What can hang from each mark
diba: gafi lobus nuten pebu rozumaz
rozumaz: diba rimog
pebu: vasil
gafi: diba
vasil: pebu
lobus: diba
rimog: rozumaz
nuten: diba

Known rows, with every way that one mark hangs from another
diba[gafi]: [-0.443  1.983  1.117  0.993 -3.013 -0.790 -2.257  1.020  0.830  3.588
 -2.210  1.871 -1.223  1.110  1.234 -2.552 -1.980 -2.393 -1.200 -0.622
  2.330  2.053]
rozumaz[diba[gafi pebu[vasil]] rimog]: [ 2.599  1.141  2.512  3.810 -5.757 -1.478 -4.652  0.316  0.702  3.493
 -4.281  0.789 -2.167  0.435  1.899 -4.104 -4.829 -1.305 -3.295  1.353
  3.541  1.376]
rozumaz[diba[lobus]]: [ 0.865  3.419  2.035  3.387 -4.626 -0.100 -1.791 -0.261  0.541  4.948
 -1.501  2.227  0.347  0.027  0.566 -3.136 -3.133 -1.198 -3.942 -0.411
  3.093  0.537]
rimog[rozumaz]: [-1.711  1.409  1.875  1.752 -3.518 -1.856 -0.959 -0.773  2.254  4.271
 -1.816  0.446 -0.487  1.582 -0.295 -1.447 -2.340 -0.352 -2.173 -0.482
  3.479  0.990]
pebu[vasil]: [-0.872  2.328 -1.274  0.798 -1.992 -1.379 -1.604 -0.676  1.013  3.268
 -1.627 -0.483 -1.626  1.371  0.986 -1.596 -2.421  0.962 -0.576 -1.669
  2.994  1.870]
vasil[pebu]: [-1.045  2.118  0.092  0.592 -2.791 -0.941  0.238  1.996  0.502  4.505
 -0.796  1.946 -0.658  1.488  1.460 -1.846 -0.775 -0.159  0.055 -0.934
  1.221  1.289]
rozumaz[diba[gafi nuten pebu[vasil]]]: [ 4.077  0.452  1.566  2.124 -5.249 -0.661 -3.852 -2.809 -1.184  1.761
 -2.545  0.106 -2.878 -0.632  2.090 -4.464 -4.950 -2.209 -0.965  1.043
  4.096  1.854]
rozumaz[diba[gafi lobus nuten] rimog]: [ 3.108  1.114  3.746  4.614 -6.000 -0.602 -3.160 -1.652  0.054  4.535
 -2.674  2.729 -1.150 -0.568  2.816 -7.124 -6.691 -3.574 -3.503  0.420
  4.125  0.097]
rimog[rozumaz[diba[gafi nuten pebu]]]: [ 3.099 -0.847  4.612  3.058 -6.595 -1.269 -3.195 -3.013  0.056  2.828
 -2.691  1.096 -1.689 -0.193  0.782 -4.448 -5.070 -3.237 -2.483  2.050
  4.643  0.715]
diba[lobus]: [-0.430  3.909  1.657  2.425 -3.215  0.337 -1.217 -1.295  0.503  4.447
 -2.238  2.556 -0.532  0.462  0.225 -2.469 -2.982 -1.371 -2.365 -1.845
  2.302  1.399]
nuten[diba[gafi lobus]]: [ 0.445  2.288  0.687  3.209 -4.091 -0.369 -2.533 -0.541 -0.580  4.866
 -2.208  1.664 -0.817  0.419  1.761 -4.093 -2.833 -2.568 -1.507 -1.166
  3.250  1.157]
lobus[diba]: [-1.975  3.028 -0.348  1.076 -3.172 -1.270 -1.310  0.730  0.949  5.422
 -2.866  1.237  0.578  1.748  0.043 -1.422 -1.303 -1.351 -2.757 -0.323
  3.227  1.403]
gafi[diba]: [-1.075  2.187 -0.091 -1.019 -3.697 -1.265 -1.946  0.740  0.765  4.788
 -1.480  1.653 -1.316  3.304 -0.691 -1.695 -0.990 -0.467 -2.200 -2.043
  3.158  0.375]
rimog[rozumaz[diba[gafi]]]: [ 0.912  0.478  2.495  2.649 -5.221 -2.230 -2.421  0.761  2.426  4.603
 -1.570  0.988 -0.336  0.708  1.097 -3.578 -2.378 -2.150 -2.841  1.602
  4.467  0.918]
gafi[diba[lobus rozumaz[rimog]]]: [ 1.229  3.655  3.491  2.505 -7.315 -0.037 -3.759 -0.418  1.785  6.094
 -3.380  3.485 -1.630  2.832 -0.194 -5.494 -5.126 -2.548 -3.746 -2.114
  2.801 -1.525]
nuten[diba]: [-1.922  0.932 -0.704  1.925 -2.861 -1.740 -1.583  0.555  0.063  5.218
 -1.265 -0.123 -0.121  1.696  1.063 -1.311 -1.670  0.701 -2.103 -1.380
  2.604  0.675]
rozumaz[rimog]: [-1.786  1.883  1.910  2.515 -3.431 -1.537 -1.800  0.984  1.512  5.190
 -2.588  1.302 -0.704  1.731  0.841 -2.325 -3.543  0.126 -3.191 -1.073
  2.310  0.753]
rozumaz[diba[pebu] rimog]: [ 0.927  1.289  3.874  4.119 -5.849 -1.029 -3.138  0.333  0.642  4.804
 -3.615  1.926 -0.327  0.952  0.482 -2.446 -4.183 -0.162 -5.493  1.074
  2.340  0.503]
diba[gafi lobus nuten pebu[vasil]]: [ 3.636  2.303  2.171  2.590 -4.590  1.153 -3.200 -4.978 -1.666  1.436
 -3.733  1.526 -3.818 -1.028  1.400 -5.068 -5.902 -3.345  0.230 -0.740
  3.850  2.421]
rozumaz[diba rimog]: [-0.261  1.347  2.081  3.486 -4.440 -2.063 -2.466  1.872  1.597  5.690
 -1.963  1.329  0.323  1.317  1.475 -2.935 -3.742  0.203 -5.013  0.470
  2.829  0.057]

Rows
[ 2.048 -0.745  2.835  2.321 -5.506 -2.300 -2.199 -1.864  1.233  3.697
 -1.201  0.664 -1.041  0.267  1.655 -5.127 -4.198 -2.938 -1.883  1.591
  5.029  0.517]	rimog[rozumaz[diba[gafi nuten]]]
[ 2.398  2.202  2.809  0.572 -5.589  0.881 -2.495 -4.326 -2.203  3.367
 -3.240  3.103 -2.907  1.576 -1.082 -3.983 -4.550 -2.599 -2.174 -2.196
  3.541  0.299]	gafi[diba[lobus nuten pebu]]
[ 2.278  3.885  4.067  1.573 -7.495  1.388 -3.869 -2.213  0.160  4.433
 -3.686  4.023 -2.172  1.933 -1.424 -3.631 -4.218 -3.236 -2.856 -1.770
  2.353 -0.548]	gafi[diba[lobus pebu rozumaz]]
[ 3.236  0.814  3.766  3.982 -6.175 -1.077 -2.200 -3.374  0.704  3.754
 -1.720  1.713 -1.127 -1.032  1.555 -6.417 -5.419 -3.949 -2.198  0.930
  5.213  0.470]	rimog[rozumaz[diba[gafi lobus nuten]]]
[ 1.887  0.479  3.243  2.352 -5.189 -0.395 -2.517 -2.369 -1.192  3.277
 -1.895  1.276 -0.899 -0.218  0.588 -2.623 -4.539 -1.112 -3.329  0.492
  2.997  0.663]	rozumaz[diba[nuten pebu]]
[ 1.313  2.211  3.262  5.309 -6.982 -0.306 -4.428 -0.038  1.358  6.025
 -3.557  2.388 -1.298  0.715  2.626 -6.252 -5.851 -3.310 -2.624 -0.536
  2.687 -0.353]	nuten[diba[gafi lobus rozumaz[rimog]]]
[ 2.567  2.669  4.102  4.293 -7.316  1.238 -4.592 -1.805 -0.676  4.353
 -3.936  2.888 -1.778 -0.070  1.073 -4.629 -4.926 -4.071 -2.060 -0.375
  2.015  0.395]	nuten[diba[gafi lobus pebu rozumaz]]
[ 2.148  3.159  1.589  4.252 -6.222  0.542 -4.127 -3.539 -0.573  3.983
 -3.433  0.732 -2.133 -0.053  0.777 -3.622 -5.149 -0.838 -1.480 -1.321
  2.668  0.405]	nuten[diba[lobus pebu[vasil] rozumaz]]
[ 0.903  2.806  0.093  3.682 -4.034 -0.069 -2.908 -3.154 -1.722  3.805
 -3.291  0.199 -1.830  0.309  0.544 -2.621 -3.920  0.282 -1.359 -1.630
  3.348  1.507]	nuten[diba[lobus pebu[vasil]]]
[ 0.455  3.466  2.879  2.081 -6.546  0.379 -3.347 -0.866  0.771  4.976
 -4.537  2.214 -0.307  0.998 -0.611 -1.864 -3.237 -2.925 -3.574  0.534
  2.109  0.742]	lobus[diba[pebu rozumaz]]
[ 1.855  3.781  3.533  2.912 -5.542  1.123 -3.171 -0.732  1.385  4.002
 -2.752  3.409 -1.571 -0.120  1.432 -5.001 -4.515 -4.636 -1.491 -0.661
  2.016  0.856]	diba[gafi lobus rozumaz]
[ 3.046  1.483  5.209  5.147 -6.818  0.188 -2.965 -3.442 -0.902  4.281
 -3.547  2.731 -1.139 -0.620  1.006 -5.243 -7.337 -2.001 -4.791  0.174
  3.184 -0.139]	rozumaz[diba[lobus nuten pebu] rimog]
[ 2.146  3.194  2.357  3.453 -5.047 -0.019 -2.710  0.339  0.480  4.469
 -1.918  2.902 -0.216 -0.340  1.606 -4.579 -3.235 -3.168 -3.078  0.225
  3.367  1.179]	rozumaz[diba[gafi lobus]]
[ 1.648  1.796  1.716  1.322 -5.978 -0.434 -3.307 -1.401  0.674  4.311
 -2.947  1.674 -1.111  0.697  1.712 -5.349 -4.473 -5.343 -1.374  0.825
  3.571  0.688]	lobus[diba[gafi nuten rozumaz]]
[ 1.413  1.624  4.415  3.369 -7.600 -0.188 -3.797 -2.769  0.409  4.998
 -5.223  1.849 -1.282  1.035  0.502 -4.604 -6.691 -3.279 -3.894  0.842
  3.012 -0.141]	lobus[diba[nuten pebu rozumaz[rimog]]]
[ 1.585  0.843  5.435  3.145 -6.972  0.171 -3.784 -3.114  0.347  3.611
 -4.013  1.810 -2.309  0.599  0.922 -4.290 -7.357 -2.138 -3.014 -0.195
  1.931 -0.320]	diba[nuten pebu rozumaz[rimog]]
[ 2.110  2.509  0.554  3.603 -4.564  0.231 -3.880 -2.584 -1.470  3.164
 -3.911  0.689 -2.420 -0.074  1.356 -3.904 -3.844 -1.765 -0.598 -0.801
  3.653  2.056]	nuten[diba[gafi lobus pebu[vasil]]]
[ 0.777  0.355  2.480  3.106 -4.934 -1.938 -2.224 -1.070  0.761  4.781
 -1.505  0.710 -0.644  0.729  2.071 -4.463 -5.201 -0.454 -4.015  0.195
  3.515 -0.163]	rozumaz[diba[nuten] rimog]
[ 2.759  2.091  4.035  2.731 -5.209  1.463 -2.866 -4.262 -1.917  2.097
 -4.058  3.265 -2.732 -0.851  0.863 -4.679 -5.596 -4.364 -1.219 -0.563
  2.998  1.841]	diba[gafi lobus nuten pebu]
[ 1.580  2.390  3.688  2.597 -4.638  1.392 -1.892 -4.746 -1.796  2.826
 -3.198  2.608 -1.931 -0.642 -0.015 -3.429 -5.474 -2.424 -1.967 -1.328
  2.596  1.233]	diba[lobus nuten pebu]
[ 1.544  2.747  2.098  3.867 -6.350  0.174 -3.653 -0.674  0.589  5.255
 -2.450  2.116 -1.241  0.214  1.765 -5.280 -4.077 -3.691 -1.287 -0.872
  2.438  0.111]	nuten[diba[gafi lobus rozumaz]]
[ 1.330  3.903  2.523  1.087 -6.358  0.490 -3.091 -1.053  1.041  5.282
 -2.229  3.514 -1.569  2.344 -0.616 -4.171 -3.377 -2.780 -2.352 -2.358
  2.672 -0.793]	gafi[diba[lobus rozumaz]]
[ 1.385  3.511  6.118  4.933 -7.301  1.293 -3.746 -2.177  1.121  4.761
 -4.899  3.624 -1.690  0.228  0.113 -4.105 -6.769 -2.660 -4.180 -0.784
  1.345 -0.099]	diba[lobus pebu rozumaz[rimog]]
[ 1.584  1.418  2.760  2.561 -6.835 -1.125 -3.901 -0.684  1.550  5.191
 -4.107  1.945 -1.260  1.131  2.289 -6.469 -6.081 -5.005 -2.324  1.040
  3.721  0.164]	lobus[diba[gafi nuten rozumaz[rimog]]]
[ 2.275  1.317  3.371 -0.183 -7.044  0.417 -3.774 -3.531 -0.492  3.539
 -2.685  2.372 -3.071  2.190 -0.724 -3.689 -4.645 -2.608 -1.881 -1.248
  2.812 -0.886]	gafi[diba[nuten pebu rozumaz]]
[ 2.708  2.312  3.013  4.529 -5.999 -0.853 -2.658 -3.548  0.853  3.584
 -2.964  0.601 -1.236 -0.281 -0.288 -3.424 -4.718 -0.479 -2.990  0.459
  4.704  0.859]	rimog[rozumaz[diba[lobus pebu[vasil]]]]
[ 2.450  2.745  1.832  2.477 -3.976  0.741 -2.178 -5.687 -1.895  2.024
 -3.099  1.074 -3.126 -0.717  0.560 -3.712 -5.950 -1.259 -0.523 -1.663
  3.475  1.742]	diba[lobus nuten pebu[vasil]]
[ 2.337  2.527  2.236  1.982 -5.627  0.466 -4.704 -1.565  1.008  2.220
 -3.987  1.132 -3.190  0.334  1.260 -3.425 -4.565 -2.711 -0.437  0.015
  2.214  1.867]	diba[gafi pebu[vasil] rozumaz]
